What can hang from each mark:
z917: z876
z191: z406
z247: z873
z406: z191 z876
z873: z191 z840
z876: z725 z873
z840: z406 z873
z920: z247
z725: z247

Known rows, with every way that one mark hangs from another:
(z191 (z406 (z876 (z725 z247) z873))): [ 13.0  36.0 -36.3  -1.6 -12.6  19.6 -19.7   3.4 -16.7  31.5  25.2  -1.0
   0.1   9.7 -13.9 -18.4 -16.2 -17.7   4.5 -13.4  -3.2  -8.9  -1.7  30.9]
(z191 (z406 (z876 z873))): [ 20.4  17.7 -30.5 -22.7   7.7  14.2  -7.9  -5.7 -18.4  37.4  22.6 -10.0
  -4.9  10.5  -7.1 -23.5 -12.8 -14.1  -9.8   2.9   2.3 -21.6  -4.3  -3.5]
(z840 z873): [ -0.4   4.1  -3.5 -19.1   5.1   4.6  -7.8 -11.5  -4.5  -6.7  -7.4  -8.0
   4.1   6.4   5.5 -11.6  12.8   1.8   8.3   1.1  -0.2  19.7 -17.5   7.7]
(z876 (z725 (z247 (z873 z191 z840)))): [  3.7  26.7   3.9   3.5 -33.7   9.8 -36.1  13.3   9.8  -2.6   7.0  -2.0
   3.2   7.7  -3.4  -3.0   6.4  -7.6 -24.2 -16.3 -17.8   6.0 -28.3  49.4]
(z917 (z876 (z725 z247) (z873 z840))): [ 16.3  37.3  -2.5  28.0 -24.6   5.8 -25.9  19.1 -25.5  -9.9  18.5 -12.1
 -15.7 -14.2  -4.6  -6.2 -16.0   1.0   6.2  -9.3 -14.3  -1.6   4.6  31.7]
(z191 (z406 (z876 (z725 z247)))): [  5.4  30.9 -38.6  -1.7 -14.7  18.8  -8.2   1.5   1.8  23.9   8.6  -7.4
  18.3   4.8 -11.5 -15.5  -9.9  -9.8   0.8 -13.3  -0.7  12.3  -4.4  24.4]
(z725 (z247 z873)): [ -2.7  26.3  -3.6   2.5 -30.7  11.4   2.0   4.5   4.1  17.1   6.4   7.2
  11.9   4.1  -0.3  -3.2  15.0   2.9  -9.5 -10.8   9.7  16.0 -13.6  27.9]
(z917 (z876 (z873 (z840 z406)))): [ 23.5  14.4  18.9  -7.9   4.7  -2.1 -18.5  -0.9 -26.0 -10.7  10.4 -26.0
 -19.0   1.6  14.2 -19.2  -4.0   1.0   4.7   1.1 -12.8  -1.9 -12.7  10.1]
(z876 z725): [ -7.8   2.1  -1.8  10.1   1.6   2.4 -17.2  -4.7   0.4 -14.4  -4.8   4.5
  -5.4   2.8 -17.3   3.5 -12.3  -0.8   3.8  -3.3 -13.9   4.0  -0.5  22.0]
(z873 (z191 (z406 (z876 z725))) z840): [ 17.6  14.2 -24.9 -23.3   2.3  11.6 -33.2   2.0   5.1   9.5   5.6 -23.3
   3.6   9.6  -9.1 -22.6 -16.0 -17.9 -27.0  -4.7 -22.3  -8.9 -19.3  11.0]
(z876 z725 (z873 (z191 z406) z840)): [ 20.8   9.4  -9.6  -5.3   5.0   3.2 -47.4   6.7  -8.1   6.4  16.4 -17.1
 -19.2   4.6 -10.7 -21.0 -24.0 -18.8 -14.7  -4.0 -27.0 -34.6 -13.7  14.1]
(z840 (z873 z191)): [ -2.6  -2.7   5.1 -37.9   3.8  -4.3 -24.6 -10.2   1.1 -15.4  -2.0  -0.7
  13.5  10.2  16.9 -10.4  17.7  -9.0   2.8   2.5 -20.7  14.9 -24.5  12.2]
(z917 (z876 z725 (z873 z191))): [ -5.4   6.5  12.1 -14.0  -0.9  -7.5 -41.4  -2.2 -19.2 -31.2  16.6  10.6
  -7.3  -1.4  -6.3  -1.5 -18.4  -9.2   4.0   6.9 -54.9  -3.4   1.2  33.0]
(z725 z247): [  2.2  16.8  -5.5  12.3 -21.2   2.1   3.9  14.5   0.5   7.4   7.3   4.3
  11.3  -3.9  10.7   2.5   8.1  -1.8  11.1 -12.4   7.7   7.9   2.9  12.0]
(z406 z191 (z876 (z725 z247))): [-13.9  34.2 -36.5   1.1 -21.5  -1.9 -22.3   6.4  -2.7  24.8  -4.8  -0.9
  21.9  12.7  -1.2  -0.9  -6.7  -3.1   3.0 -15.3  -4.6  16.3  -6.4  34.3]
(z917 (z876 z725 z873)): [ -1.7  14.5   2.9   5.8   0.6   1.6 -25.1  -4.1 -23.8 -20.6  11.7   3.1
 -15.0  -5.9 -16.1  -2.0 -24.0   0.7   9.0   5.8 -31.5   1.3   8.1  26.5]
(z876 z725 (z873 (z191 z406))): [  4.5   3.2  -8.5 -15.8   7.6   0.2 -42.6  -3.9  -5.4   2.8  17.7   1.1
  -7.8   9.7 -13.8 -15.0 -23.5 -21.0  -1.7   0.0 -35.3 -25.3  -8.0  19.5]
(z873 z191 (z840 (z406 (z876 z725)))): [  8.3   7.1   5.6 -31.8   3.8   6.5 -41.9  -4.9  -1.4 -18.1  -0.7 -14.3
   0.7  28.7   7.5 -12.7   0.9 -15.5 -13.0 -13.3 -30.7   6.0 -34.3  40.2]
(z840 (z406 z191) z873): [-11.8   7.2  -4.5 -35.7  14.4 -14.6 -26.7 -22.7  -1.8   7.5 -24.9 -20.2
  17.0  24.2  23.5 -21.1  12.0   6.0  19.9  -2.2  -1.5  28.8 -37.4  13.3]
(z406 z876): [  2.7   9.9 -14.5 -18.7  -0.7   9.3   2.0  -3.8  -6.3   9.5   6.0  -1.5
   5.5   9.1  -0.5  -4.1   2.9  -5.3  -9.5  -0.4  -0.8   4.9  -3.8   4.8]
(z247 z873): [ -4.8  10.9   1.7 -10.1  -7.9   7.6  -2.3  -9.1   4.7  10.5   1.4   2.5
   1.4   9.0  -9.3  -4.7   4.6   3.5 -20.1   2.5   1.2   8.5 -17.6  14.0]
(z920 (z247 (z873 (z191 z406) z840))): [ 17.5   9.6   6.3 -15.8 -10.7   8.2 -29.6   8.6  25.6  21.6   3.3 -16.6
   8.3  -0.7   6.6 -25.9  -7.1 -28.5 -42.1   2.3  -3.0   6.0 -25.1  10.8]
(z247 (z873 (z191 z406) z840)): [ 18.1  13.0  -7.0 -23.1  -5.7   4.8 -20.8   0.0  14.8  24.6   5.1 -24.3
   4.4   5.0  -2.5 -25.7  -1.4  -8.2 -42.2   2.8  -5.9  -9.0 -30.3  -1.8]

Rows:
[  0.3  11.7 -28.5 -52.9  10.6  12.8 -38.0 -21.8   1.2   0.5  -2.9 -12.5
  20.5  18.3  -5.5 -27.7  -2.4 -17.5  -7.1   0.6 -30.9  19.9 -30.0  23.6] -> (z840 (z873 (z191 (z406 (z876 z725)))))
[ -7.4  25.5  -4.2  19.0 -22.8   3.4  -9.1   6.3  -5.2 -21.0   2.0   0.8
  13.3 -14.6  -6.2   2.7  -9.6   5.8  16.1  -8.2 -20.8  30.8   8.5  31.6] -> (z917 (z876 (z725 z247)))
[-16.0  17.5 -32.3 -10.0   1.4  -4.7 -28.0  -5.8  -3.6  16.9 -11.5  -3.4
  10.8  15.6 -10.0  -3.1 -17.9  -1.8  -7.7  -3.5 -12.6   7.9  -9.1  20.7] -> (z406 z191 (z876 z725))
[ 15.2  29.6   9.9  -3.3 -24.6  11.6  -8.3   3.7   2.8  14.5   2.9 -17.6
   4.7  15.1  14.0 -16.7  22.5   3.6  -9.0 -17.5  15.4  17.1 -37.1  33.4] -> (z725 (z247 (z873 (z840 z406))))
[  1.5  18.6   0.3 -16.9  -3.4  -8.9 -25.4  -8.2   4.6  27.7 -16.5 -30.4
   2.4  22.3  11.3 -20.2   3.7   8.6 -22.6  -4.3   8.3  10.6 -43.6  14.8] -> (z247 (z873 (z840 (z406 z191))))
[  7.0  34.1  -5.9  22.0 -32.8  16.4 -19.6  10.4   3.0   6.5   1.4  -8.7
  -4.9   2.8 -14.3  -4.6   1.1   2.6 -19.5 -16.5   4.9  11.5 -20.6  42.3] -> (z876 (z725 (z247 (z873 z840))))
[  1.7  10.5  -5.5 -51.7  12.3  12.1 -11.9 -26.5 -10.3  -4.1  -8.5 -13.2
  12.4  29.8  17.7 -24.1  23.3  -3.7  11.7  -4.9  -3.5  36.6 -36.5  23.2] -> (z840 (z406 z876) z873)
[ 14.2  32.3  -2.7  11.3 -32.5  13.2  -2.9  14.4   2.7  21.9   7.1 -12.2
   0.3   0.0   2.9  -8.3  13.0   3.9 -23.6 -13.7  18.9   5.0 -20.4  20.3] -> (z725 (z247 (z873 z840)))
[ 36.3  24.7 -30.1 -12.3   4.1  16.4 -11.6   4.4 -18.5  39.8  20.3 -29.8
 -17.1   5.1  -4.4 -30.6 -13.8 -13.6 -23.1  -0.7  11.5 -31.0 -10.6 -10.5] -> (z191 (z406 (z876 (z873 z840))))
[ 13.9  -4.0  22.2 -23.4   3.6  -6.6 -27.0   1.8   4.5 -13.9  -0.8 -17.2
  -0.9  15.7  25.8 -12.7  11.5 -10.0  -4.8  -8.8 -17.8  -1.8 -28.1  11.5] -> (z873 z191 (z840 z406))
[  0.1   6.9 -25.2 -33.8   6.8  10.1 -28.7  -7.9   6.7   7.6   5.5  -5.7
  15.2  14.0 -12.7 -15.8 -15.6 -19.8 -13.8  -0.9 -31.2   0.0 -13.4  18.1] -> (z873 (z191 (z406 (z876 z725))))
[ 12.1  13.8  11.1  -2.4  -4.2  -5.5 -46.3   6.8 -20.3 -26.9  14.2  -8.6
 -18.4  -4.8  -4.1  -7.9 -20.4  -8.2  -9.8   1.9 -45.9 -12.9  -5.3  26.6] -> (z917 (z876 z725 (z873 z191 z840)))
[ 23.5  15.1  -4.4 -27.0  -3.1   3.9 -30.3   9.4 -20.2  10.8  26.2  -6.6
 -15.5  13.8   9.6 -11.2   0.2 -21.5 -26.2  -4.1 -16.3 -31.5 -16.5  11.6] -> (z406 (z876 (z873 z191 z840)))
[ 11.6  25.5   4.3  -6.2 -34.4   6.6 -18.2  17.1   7.6  12.1  11.9  -4.4
   8.4   4.8  11.6  -7.2  17.7  -6.8 -27.6 -13.3  -3.0   2.1 -28.6  26.4] -> (z725 (z247 (z873 z191 z840)))
[ -0.3   3.3   2.3 -70.3  11.8   4.9 -28.1 -23.3  -3.7 -12.9  -2.2  -6.4
  21.2  33.3  28.6 -22.2  27.5 -14.3   5.9  -4.1 -25.3  30.1 -44.7  29.0] -> (z840 (z406 z876) (z873 z191))
[ 16.2  16.2  -5.9 -17.5  -1.9   7.9 -46.1   5.6 -19.5  -3.0  20.6  -3.3
 -20.0  17.0  -6.6  -7.0 -10.9 -21.3 -22.1  -6.9 -30.6 -27.7 -17.2  34.2] -> (z406 (z876 z725 (z873 z191 z840)))
[  8.1   2.7  38.1 -25.4  -8.7   4.2 -38.6   1.2  18.9  -5.4  -1.8  -6.2
   3.7  18.1  23.8 -16.5  12.0 -26.8 -28.0  -5.4 -11.0  21.2 -40.4  38.7] -> (z920 (z247 (z873 z191 (z840 z406))))
[ 22.9  18.1   5.0   6.7  -4.7  -1.1 -11.4   9.3 -27.0  -3.2  15.1 -19.9
 -21.2 -14.6   3.4 -11.5 -12.8   3.0  -8.2   5.5  -9.7 -14.1   1.2  -2.6] -> (z917 (z876 (z873 z840)))
[ 15.2   5.9   8.3 -41.4   4.0   3.8 -24.3  -1.5  -1.1  -4.0   5.5 -18.2
   6.0  24.9  24.2 -17.7  13.4 -13.9 -14.4  -9.6 -17.4   1.7 -32.0  16.3] -> (z873 z191 (z840 (z406 z876)))
[ -2.9  24.3   6.3  -2.5 -22.4  -5.4 -36.7  11.3 -18.3 -22.4  24.3  13.2
   4.1  -4.7   2.5   1.5  -9.3 -12.1  14.4  -6.6 -46.0   3.6   3.0  47.0] -> (z917 (z876 (z725 z247) (z873 z191)))
[-13.1  20.1   3.0  -8.3 -29.7   7.0 -31.1   3.0  10.7  -6.2   7.2  17.5
  14.9  13.8  -6.6   2.6   8.0  -8.8 -11.7 -13.5 -26.6  16.1 -21.9  55.6] -> (z876 (z725 (z247 (z873 z191))))
[ 11.1  22.0  18.7 -21.7 -26.3   5.1 -25.1   7.2   8.7   4.7   6.9 -10.3
  11.6  20.6  23.4 -14.9  26.8  -8.0 -14.3 -18.3  -7.3  12.7 -44.6  38.8] -> (z725 (z247 (z873 z191 (z840 z406))))
[ 23.9   2.4  -9.9 -15.7   1.6  -2.2 -17.6   8.9  11.7  13.8   5.1 -27.9
   3.5  -2.2   7.1 -20.8  -7.7 -12.4 -20.7   0.8  -8.3 -17.9 -13.7 -17.0] -> (z873 (z191 z406) z840)
[  3.4  23.1 -31.4 -20.8 -15.7  11.5 -24.2   4.4   7.1  14.5  12.8  -0.3
  26.9  10.4  -1.9 -14.5  -6.2 -21.2  -3.6 -14.0 -21.9   7.5  -9.4  30.6] -> (z873 (z191 (z406 (z876 (z725 z247)))))
[  5.9  -0.8 -13.0 -43.9   9.3  -0.9 -21.8 -12.6   8.3   5.8  -1.8 -16.1
  20.4   7.5  11.8 -26.2   6.8 -11.3   0.3   5.0 -16.2  10.3 -24.9  -3.4] -> (z840 (z873 (z191 z406)))
[  2.0  17.3 -14.3  -8.6   1.9  14.0 -26.5  -5.3 -23.4   1.5  16.4   9.7
 -16.4  16.2 -17.7  -3.5 -13.8 -12.8  -4.2  -4.0 -17.6 -13.3  -3.9  34.4] -> (z406 (z876 z725 z873))
[  6.5  30.6   9.1   7.1 -25.0  15.7 -25.6  -1.2   3.0  -1.1  -2.1 -13.5
  -2.7  19.4  -3.1 -12.2  10.4   2.3  -6.8 -22.0   1.6  21.7 -37.8  55.9] -> (z876 (z725 (z247 (z873 (z840 z406)))))
[ 29.0  14.4  -4.7 -18.4   1.8  -4.6 -25.8   8.4 -14.5   8.2  21.3 -28.8
  -7.3 -12.9   7.5 -27.9 -19.8 -10.5 -15.5   9.6 -25.8 -21.7  -5.7 -12.0] -> (z917 (z876 (z873 (z191 z406) z840)))
[ -0.4  20.1 -16.9 -14.7   5.3  -3.6 -37.4  -7.2  -5.2  12.3 -16.6 -29.1
   2.2  27.3   3.7 -16.2 -11.3  -0.3  -8.6 -11.4  -8.3   9.1 -30.7  27.7] -> (z873 (z840 (z406 z191 (z876 z725))))
[-18.6  43.1 -34.9  -8.2 -28.2   5.9 -24.6  -1.2   1.1  35.3  -3.9   1.4
  22.7  20.5 -10.8  -5.4  -2.6   1.2 -17.1 -13.5  -3.4  23.7 -24.4  49.5] -> (z406 z191 (z876 (z725 (z247 z873))))
[  9.2   6.3 -23.2 -42.5   5.6   5.8 -10.7  -4.4   6.6  21.3  10.2  -8.8
  20.5  10.2   5.2 -20.1  -3.7 -19.1 -17.9   2.8 -16.8  -3.5 -12.3  -4.3] -> (z873 (z191 (z406 z876)))
[  5.0  40.4  -2.3  18.3 -35.2  13.5 -16.3   8.3  -3.4  -6.0   1.2 -15.9
   2.7 -10.7 -12.6  -7.5  -4.5  11.9 -16.2  -8.8  -9.5  29.7 -13.0  40.3] -> (z917 (z876 (z725 (z247 (z873 z840)))))
[  5.5   9.6  -0.9  -7.2   5.3 -16.5 -22.3  -0.6   0.3  17.2 -18.0 -32.5
   1.8  14.4  20.3 -15.5  -1.5   4.9  -1.6  -7.2   6.3   0.0 -26.6  -1.5] -> (z873 (z840 (z406 z191)))
[ 15.5  22.8   3.4  12.1 -23.6   1.4 -45.3  24.0 -13.0  -7.1  22.9   2.1
 -14.6   3.9   4.0  -1.7  -5.0 -18.1  -1.5 -19.1 -22.0 -23.4 -11.9  41.9] -> (z876 (z725 z247) (z873 z191 z840))
[ 26.1  11.8 -22.6 -32.1   1.0   7.4 -15.4   6.0   5.0  24.7  10.7 -26.6
   9.0   5.1   7.2 -24.9  -4.5 -16.0 -31.6  -2.6  -8.7 -14.0 -17.9 -10.8] -> (z873 (z191 (z406 z876)) z840)
[  1.7   5.3  -7.2 -34.2  -3.9   3.5 -16.6 -10.7  16.2  21.5   6.2  -5.2
  15.7  10.0  -5.1 -20.8  -1.0  -9.0 -27.6   5.8 -14.2   0.4 -25.1   4.8] -> (z247 (z873 (z191 z406)))
[ 12.3  14.4   0.6  -6.9   6.6 -15.7 -35.4   2.6 -17.4  24.3  -0.5 -26.5
 -15.4  18.6  20.3 -18.8  -5.7  -1.7   0.8  -5.4   3.9 -22.3 -25.4   8.0] -> (z876 (z873 (z840 (z406 z191))))
[ -5.2  19.4   3.7 -18.0 -30.9   3.7 -14.9   7.7  10.8   7.7  12.3  13.1
  19.4   9.1  10.0  -1.6  20.6  -8.5 -14.3 -10.5 -12.9  10.7 -21.9  33.0] -> (z725 (z247 (z873 z191)))
